Every row comes from one small tree of marks. The marks that hang from a mark follow it in brackets, in alphabetical order. Every link used is in the known rows. Which tree was each row made from?
Known rows
folus[kadom[koneb neni vusubug] kobi]: [40.7, 32.1, 0.8, -9.9, -6.0, -37.6, 10.1, -13.4, -33.9, 0.7, -14.0, -1.8, -36.0, -2.5, 50.8, -9.9, 46.3, -16.2, -33.1, -25.1, 53.1]
terup[kadom[folus koneb neni vusubug]]: [37.2, 32.1, 9.8, -22.2, 18.0, 5.0, -26.9, -24.4, -16.9, 3.1, -18.5, -14.8, -24.8, -20.4, 40.5, 1.6, 5.6, -18.4, -23.4, -23.9, 28.3]
koneb[kadom[folus[kobi]] nozez]: [0.4, 11.1, -55.8, 2.9, 41.3, -11.5, -31.1, 16.4, -3.5, -13.8, 4.7, 8.6, -25.1, 40.7, 24.4, 11.4, 23.7, -23.2, 18.0, -1.6, 1.8]
terup[kadom[koneb[nozez] neni]]: [22.5, 34.4, -5.1, -13.2, 20.9, 3.7, -7.7, 9.9, 11.1, -4.3, -12.2, -22.7, -15.4, -0.7, 30.8, -9.4, 10.0, -16.7, -13.5, -12.6, 29.3]
kobi[koneb[kadom nozez]]: [-9.7, -6.4, -49.3, -20.1, 14.8, -9.1, -10.0, 29.7, 32.8, -12.0, -5.8, -19.9, -21.7, 25.7, 4.4, 12.4, 45.0, -16.3, 2.2, 11.9, 7.4]
kadom[folus koneb[kobi nozez]]: [-5.8, 2.2, -20.7, -16.6, 34.4, -1.3, -24.3, 4.2, -5.4, 1.8, -2.7, 5.2, -52.0, -4.5, 26.8, 14.4, -3.7, -34.0, -7.1, -2.1, 6.7]
kadom[folus[kobi] koneb[nozez] neni]: [18.9, 46.7, 11.9, -10.6, 26.9, -3.5, 4.0, 0.0, -16.6, 1.1, -3.1, 16.5, -80.9, -0.5, 41.3, 4.4, -10.1, -16.7, -12.7, -12.1, 19.3]
folus[kadom[neni vusubug[pakob]]]: [26.6, 42.5, -23.3, 11.0, -15.6, -19.9, -19.1, -22.6, -4.2, 4.6, -22.2, -8.1, 25.0, -2.2, 23.2, 2.1, 47.1, -28.7, -13.7, -15.5, 16.8]
pakob[vusubug]: [-12.1, -8.2, -1.1, 11.4, 7.1, -32.2, -24.5, 7.5, 24.9, 9.5, -30.5, -2.2, 15.9, 25.9, 15.0, 0.8, 32.3, -2.0, 8.4, -8.7, -22.9]
terup[kadom]: [15.3, -0.7, -24.6, -10.2, 20.5, 2.3, -32.0, 2.3, 10.0, -3.5, -21.9, -23.7, 16.4, 5.7, 14.9, -8.8, 13.2, -17.1, -11.7, -12.9, 12.9]
koneb[kadom[neni] nozez]: [12.3, 35.4, -45.6, 13.6, 17.0, -11.1, -6.0, 16.1, 18.6, -14.7, -7.6, 1.8, -5.9, 50.2, 21.1, -2.3, 33.5, -25.8, 24.4, -5.9, -2.8]
kobi[koneb]: [-3.4, -17.6, -22.5, -24.7, 0.0, -4.0, -6.2, 13.8, 31.8, 0.2, -21.5, -19.2, -20.4, 4.3, -4.4, 6.0, 29.7, -11.9, -15.6, 3.8, 1.3]
kadom[folus neni vusubug]: [33.9, 33.4, 12.8, -3.7, -2.5, 2.8, -26.2, -48.3, -11.3, 8.4, -23.1, 19.1, -16.6, -6.9, 26.4, 5.0, 8.8, -22.2, 6.2, -33.9, -14.6]
vusubug[pakob]: [-21.9, 2.7, -37.6, 15.9, -10.2, -14.2, -22.5, 6.4, 14.2, 14.0, -20.6, -14.2, 26.0, -9.8, -12.4, 21.3, 21.2, -33.6, -15.5, 14.1, -3.2]
kadom[folus koneb vusubug]: [10.1, -7.8, 20.5, -20.5, 14.7, 0.2, -23.6, -19.9, -3.2, 16.7, -3.6, -0.1, -43.1, -35.9, 16.0, 19.8, 12.3, -16.1, -15.8, -17.5, 6.0]
koneb[kadom nozez]: [-4.0, 5.0, -55.1, 9.6, 26.1, -10.5, -18.3, 25.6, 26.7, -12.1, 1.5, -4.3, 2.6, 42.4, 9.2, 5.1, 38.7, -23.7, 24.8, 0.1, -4.9]
kadom[folus[kobi]]: [10.6, -3.4, -16.5, -7.5, 27.3, -4.3, -30.6, -10.9, -18.1, 2.6, -16.0, 15.0, -34.7, 9.3, 18.0, 5.2, -4.8, -16.9, -9.6, -13.5, -4.3]
terup[kadom[folus]]: [19.5, 7.7, -24.4, -13.5, 36.6, 11.7, -48.5, -8.0, -4.5, -3.0, -19.9, -14.5, -0.2, 3.1, 20.9, -0.8, -3.8, -18.2, -12.8, -14.5, 7.1]
kobi[koneb[kadom[folus neni] nozez]]: [5.3, 21.2, -42.8, -19.7, 19.3, -2.4, -13.2, 15.6, 18.3, -13.1, -11.3, -8.1, -38.8, 29.1, 17.0, 12.7, 28.8, -17.9, 0.2, 7.7, 4.7]
terup[kadom[folus koneb]]: [20.8, 8.7, -9.4, -21.8, 39.3, 10.0, -35.1, 2.6, -6.5, 0.2, -15.2, -21.6, -27.1, -9.3, 25.6, 3.5, -6.6, -16.4, -28.1, -7.3, 22.8]
koneb[kadom[neni vusubug] kobi nozez]: [10.4, 22.1, -66.6, 3.0, -4.2, -33.8, -15.7, -13.4, -16.0, -16.0, -15.5, 6.8, 6.7, 42.4, 46.8, -0.9, 54.0, -51.3, 25.2, -17.8, 12.5]
folus[kadom[neni vusubug] kobi]: [40.5, 31.1, -14.4, -2.2, -9.3, -35.6, -4.5, -23.9, -31.5, -3.1, -18.8, 5.2, -9.1, 10.6, 45.9, -13.3, 49.1, -17.5, -17.9, -31.4, 37.0]
kobi[koneb[nozez]]: [-18.7, -13.1, -28.9, -23.4, 9.1, 0.0, -10.0, 23.4, 46.7, -3.2, -2.7, -16.3, -15.0, 1.5, -5.1, 10.1, 35.8, -10.7, 4.6, 4.4, -1.1]

Write each row's tree
[19.7, 12.0, -29.3, -24.8, 2.5, -10.4, -13.1, -5.5, 0.5, -6.2, -25.7, -10.9, -36.4, 19.5, 20.6, 12.5, 35.3, -18.9, -15.4, -0.1, 9.1]
kobi[koneb[kadom[folus neni vusubug]]]
[3.5, -24.9, -1.7, -19.7, -13.4, -26.8, -3.3, -14.1, -4.9, 11.1, -15.8, -9.4, -18.3, -25.2, 22.4, 5.6, 39.0, -33.6, -17.4, -18.3, 21.9]
kadom[koneb[kobi] vusubug]
[32.5, 22.6, -6.5, -10.6, -0.6, -2.7, -23.6, -24.5, -1.3, -0.5, -24.9, -16.7, 18.2, -5.3, 29.7, -10.3, 25.6, -19.7, -6.2, -30.5, 18.6]
terup[kadom[neni vusubug]]
[-4.0, -3.8, 14.9, -19.0, 23.2, 4.3, -27.1, -9.7, 11.6, 13.4, 15.3, 2.7, -38.4, -39.0, 14.7, 24.6, 18.4, -15.2, 4.1, -16.8, 3.7]
kadom[folus koneb[nozez] vusubug]
[27.7, 38.1, -25.1, 4.7, -16.4, -40.6, -9.0, -22.4, -36.3, 1.7, -18.2, -0.1, 1.2, -0.4, 41.5, -1.2, 51.2, -25.7, -25.3, -19.3, 42.4]
folus[kadom[neni vusubug[pakob]] kobi]
[-2.3, 0.0, -75.4, -4.3, 20.6, -24.8, -45.3, -14.7, -22.4, -13.8, -4.9, 10.5, -1.4, 31.7, 40.8, 14.0, 41.6, -50.5, 24.2, -12.7, 4.2]
koneb[kadom[folus vusubug] kobi nozez]
[-7.5, -2.7, -17.4, -5.0, -0.3, -18.3, -43.2, -33.1, -29.8, 16.6, -7.1, 8.5, -5.0, -33.0, 15.7, 30.2, 22.4, -27.5, -12.9, -12.2, 8.4]
kadom[folus[kobi] vusubug[pakob]]
[15.2, -14.9, -66.7, -3.9, -7.5, -40.3, -23.5, -18.8, -29.8, -9.7, -33.8, -2.7, 8.5, 39.2, 35.9, -0.2, 49.5, -51.2, -2.9, -13.0, 13.7]
koneb[kadom[vusubug] kobi]
[-5.8, -8.9, -76.4, -0.8, 5.0, -34.2, -28.4, -4.0, -8.6, -13.9, -7.2, 1.1, 15.6, 34.3, 34.4, 6.1, 58.9, -48.9, 25.6, -12.8, 10.7]
koneb[kadom[vusubug] kobi nozez]
[31.8, 21.4, -5.9, -21.8, -1.5, -13.3, -12.4, -19.9, -18.1, -0.6, -26.8, -21.9, -7.5, -12.8, 44.9, -8.6, 24.9, -30.5, -24.7, -24.3, 40.3]
terup[kadom[koneb[kobi] neni vusubug]]
[36.0, 38.0, -15.1, -10.0, 27.1, 11.8, -36.2, -17.3, -11.8, -5.7, -28.7, -8.4, -8.2, 11.4, 33.4, -7.5, -9.3, -21.0, -13.4, -18.9, 9.1]
terup[kadom[folus neni]]
[6.0, -15.4, -36.1, -25.2, -2.6, -17.1, -9.7, 8.0, 16.0, -4.9, -20.5, -21.7, -18.5, 15.7, 7.7, 11.7, 51.4, -16.9, -13.6, 4.1, 11.9]
kobi[koneb[kadom[vusubug]]]
[10.1, -12.8, -2.9, -13.7, 9.8, -10.7, -36.6, -34.7, -23.1, 10.0, -8.0, 16.1, -20.6, -17.0, 22.1, 12.8, 19.6, -16.4, -1.6, -29.3, 0.5]
kadom[folus[kobi] vusubug]
[21.7, 0.1, -0.3, -29.5, 27.2, -5.0, -33.9, -14.1, -25.6, 3.8, -7.9, -17.3, -27.8, -26.8, 37.2, 6.7, 12.2, -14.5, -28.8, -20.6, 38.7]
terup[kadom[folus[kobi] koneb vusubug]]
[13.2, 38.1, 13.2, -1.8, 4.9, -2.1, 21.7, 15.4, 26.0, 2.4, -8.4, -2.7, -41.3, 2.6, 19.1, -4.6, 12.1, -17.6, -2.9, -8.9, 9.8]
kadom[koneb[nozez] neni]
[29.6, 39.2, -1.6, -2.2, 1.3, -14.0, -2.2, -6.4, 8.7, 1.1, -4.7, -8.0, -9.9, -6.0, 31.3, -3.0, 45.7, -18.7, -7.5, -21.0, 26.5]
folus[kadom[koneb[nozez] neni vusubug]]
[14.6, 37.3, -75.2, 4.0, 23.5, -19.4, -28.7, -7.0, -26.4, -21.4, -19.8, 16.1, -19.8, 58.4, 50.3, 2.0, 19.0, -52.8, 18.5, -7.2, 3.1]
koneb[kadom[folus neni] kobi nozez]
[34.1, 30.0, 10.8, -8.3, -3.3, -11.4, -19.0, -48.6, -33.9, 6.5, -20.5, 24.9, -32.8, -6.3, 39.8, 2.3, 12.6, -20.1, -2.7, -36.9, 3.6]
kadom[folus[kobi] neni vusubug]
[10.3, 28.9, -76.0, 7.4, 7.7, -29.5, -11.4, 3.1, -12.0, -21.6, -21.0, 7.0, -3.6, 61.3, 44.1, -6.3, 36.2, -52.3, 19.7, -6.3, 9.1]
koneb[kadom[neni] kobi nozez]
[29.1, 46.7, -11.7, 1.6, 13.2, -9.1, 2.5, 10.2, 12.5, -4.0, -10.5, -8.5, -19.7, 13.3, 28.6, -8.5, 29.4, -18.7, -13.0, -9.9, 22.8]
folus[kadom[koneb[nozez] neni]]
[1.9, 15.4, -42.5, -16.5, 8.2, -9.7, -1.7, 22.7, 27.7, -13.5, -12.0, -15.5, -27.4, 30.6, 13.2, 7.5, 41.7, -17.4, 1.4, 7.7, 9.0]
kobi[koneb[kadom[neni] nozez]]
[23.3, 38.3, -15.5, -8.1, 7.8, 1.6, -45.7, -33.6, -19.6, 4.3, -22.9, -13.3, 12.6, -18.7, 31.2, 10.2, 10.4, -27.8, -15.7, -18.4, 17.4]
terup[kadom[folus neni vusubug[pakob]]]
[-4.4, -1.6, -45.2, 5.0, 13.2, -15.8, -22.9, 9.5, 22.8, -6.9, 6.9, -3.2, 12.9, 24.1, 12.0, 10.0, 56.4, -23.2, 30.6, -11.1, -0.8]
koneb[kadom[vusubug] nozez]
[30.4, 42.5, -14.1, -4.4, 12.5, -29.5, 11.7, 10.6, -19.8, -7.1, -6.3, -0.8, -43.1, 14.3, 47.5, -12.1, 33.4, -15.7, -24.7, -13.3, 48.1]
folus[kadom[koneb[nozez] neni] kobi]
[-1.7, 6.7, -85.2, 0.1, 31.9, -19.5, -40.8, 2.5, -18.9, -19.0, -10.9, 9.5, -11.8, 50.4, 37.9, 9.2, 23.7, -50.6, 18.4, -1.2, 1.2]
koneb[kadom[folus] kobi nozez]
[39.0, 35.0, -12.7, 4.7, -8.2, -14.8, -14.8, -24.1, 0.9, 0.1, -22.3, -3.1, 14.5, 8.8, 27.5, -9.8, 45.2, -21.2, -5.6, -27.5, 12.1]
folus[kadom[neni vusubug]]
[-0.1, 3.9, -45.9, -1.5, 28.7, -16.0, -35.0, -1.1, -7.1, -8.7, 10.7, 9.0, -15.2, 21.7, 27.2, 16.5, 40.9, -23.3, 23.4, -11.9, 5.9]
koneb[kadom[folus[kobi] vusubug] nozez]
[14.7, -2.6, -24.7, -20.6, 19.8, -8.5, -20.7, 6.2, -7.5, -3.6, -23.9, -28.5, -9.3, -1.1, 30.5, -7.2, 12.2, -28.0, -29.5, -8.0, 34.5]
terup[kadom[koneb[kobi]]]
[26.3, 19.3, 11.9, -14.1, -27.1, -26.8, 15.2, -28.0, -16.0, 8.3, -28.9, -1.0, -29.9, -13.2, 40.1, -4.2, 31.9, -37.0, -18.2, -26.1, 24.9]
kadom[koneb[kobi] neni vusubug]
[20.9, 4.0, -46.1, 0.6, 28.2, -17.3, -25.7, 2.0, -24.8, -9.8, -21.7, 5.1, -31.7, 45.2, 25.6, 5.1, 15.0, -24.8, -10.4, -2.1, 5.0]
koneb[kadom[folus[kobi]]]
[32.6, 41.1, -1.2, -13.4, 12.5, -5.8, -2.7, -19.2, -31.1, 1.1, -34.4, 11.3, -68.2, 8.9, 45.6, -0.2, -17.8, -38.1, -27.8, -10.6, 11.8]
kadom[folus koneb[kobi] neni]
[39.1, 33.6, -12.3, -6.7, -9.4, -26.1, -2.8, -19.8, -16.8, -0.2, -24.5, -7.4, -12.0, 1.7, 43.0, -8.0, 43.1, -32.2, -23.8, -21.8, 33.3]
folus[kadom[koneb[kobi] neni vusubug]]
[17.1, 5.8, -30.1, -22.7, -8.5, -16.6, -1.5, 1.5, 10.7, -6.5, -27.0, -17.4, -25.3, 20.9, 16.0, 6.7, 47.2, -18.5, -14.5, 0.3, 13.7]
kobi[koneb[kadom[neni vusubug]]]
[8.1, 6.7, -42.8, -19.7, 15.7, -28.0, -10.0, 17.3, -5.0, -10.8, -2.7, -10.1, -25.3, 13.5, 29.4, -1.5, 50.0, -10.6, -20.3, -4.2, 41.1]
folus[kadom kobi[koneb[nozez]]]
[32.4, 30.8, 12.3, -19.3, -4.4, -12.2, -9.3, -43.5, -35.8, 8.5, -26.2, 12.2, -53.5, -17.6, 49.1, 7.5, 7.1, -38.6, -20.0, -26.0, 16.1]
kadom[folus koneb[kobi] neni vusubug]
[5.5, -15.5, -37.0, -20.5, 5.5, -31.3, 1.2, 15.2, -12.1, -7.7, -19.7, -8.7, -40.5, 25.9, 21.2, 0.4, 37.4, -14.4, -24.4, 1.1, 27.5]
folus[kobi[koneb[kadom]]]
[39.9, 37.6, -24.6, 2.1, 3.3, -30.5, -0.3, -6.8, -28.3, -8.5, -24.5, 4.7, -18.9, 29.4, 43.3, -18.5, 32.2, -17.8, -23.4, -20.1, 33.6]
folus[kadom[neni] kobi]
[10.3, -1.6, 5.9, -19.1, 31.0, -7.5, -10.1, 4.5, -20.7, 7.0, -9.3, 4.6, -73.8, -7.7, 24.3, 10.7, -8.9, -14.5, -32.0, -3.9, 17.9]
kadom[folus[kobi] koneb]
[9.7, 32.5, -4.0, 10.8, -35.2, -18.6, -8.2, -32.4, 1.9, 14.8, -25.4, -1.1, 22.6, -19.1, 11.1, 11.1, 36.8, -31.4, -3.5, -17.2, 2.3]
kadom[neni vusubug[pakob]]
[24.4, 1.4, -8.9, -14.5, 3.8, -37.2, -2.7, -3.1, -26.6, 2.4, -5.0, -7.9, -27.7, -9.7, 38.2, -2.9, 51.4, -13.6, -32.6, -19.4, 50.9]
folus[kadom[koneb vusubug] kobi]
[15.9, 41.2, -4.0, 0.2, -13.4, -19.2, -25.5, -46.6, -40.7, 13.2, -20.1, 17.1, -17.3, -22.1, 33.6, 20.2, 14.9, -30.4, -13.4, -19.9, 10.9]
kadom[folus[kobi] neni vusubug[pakob]]
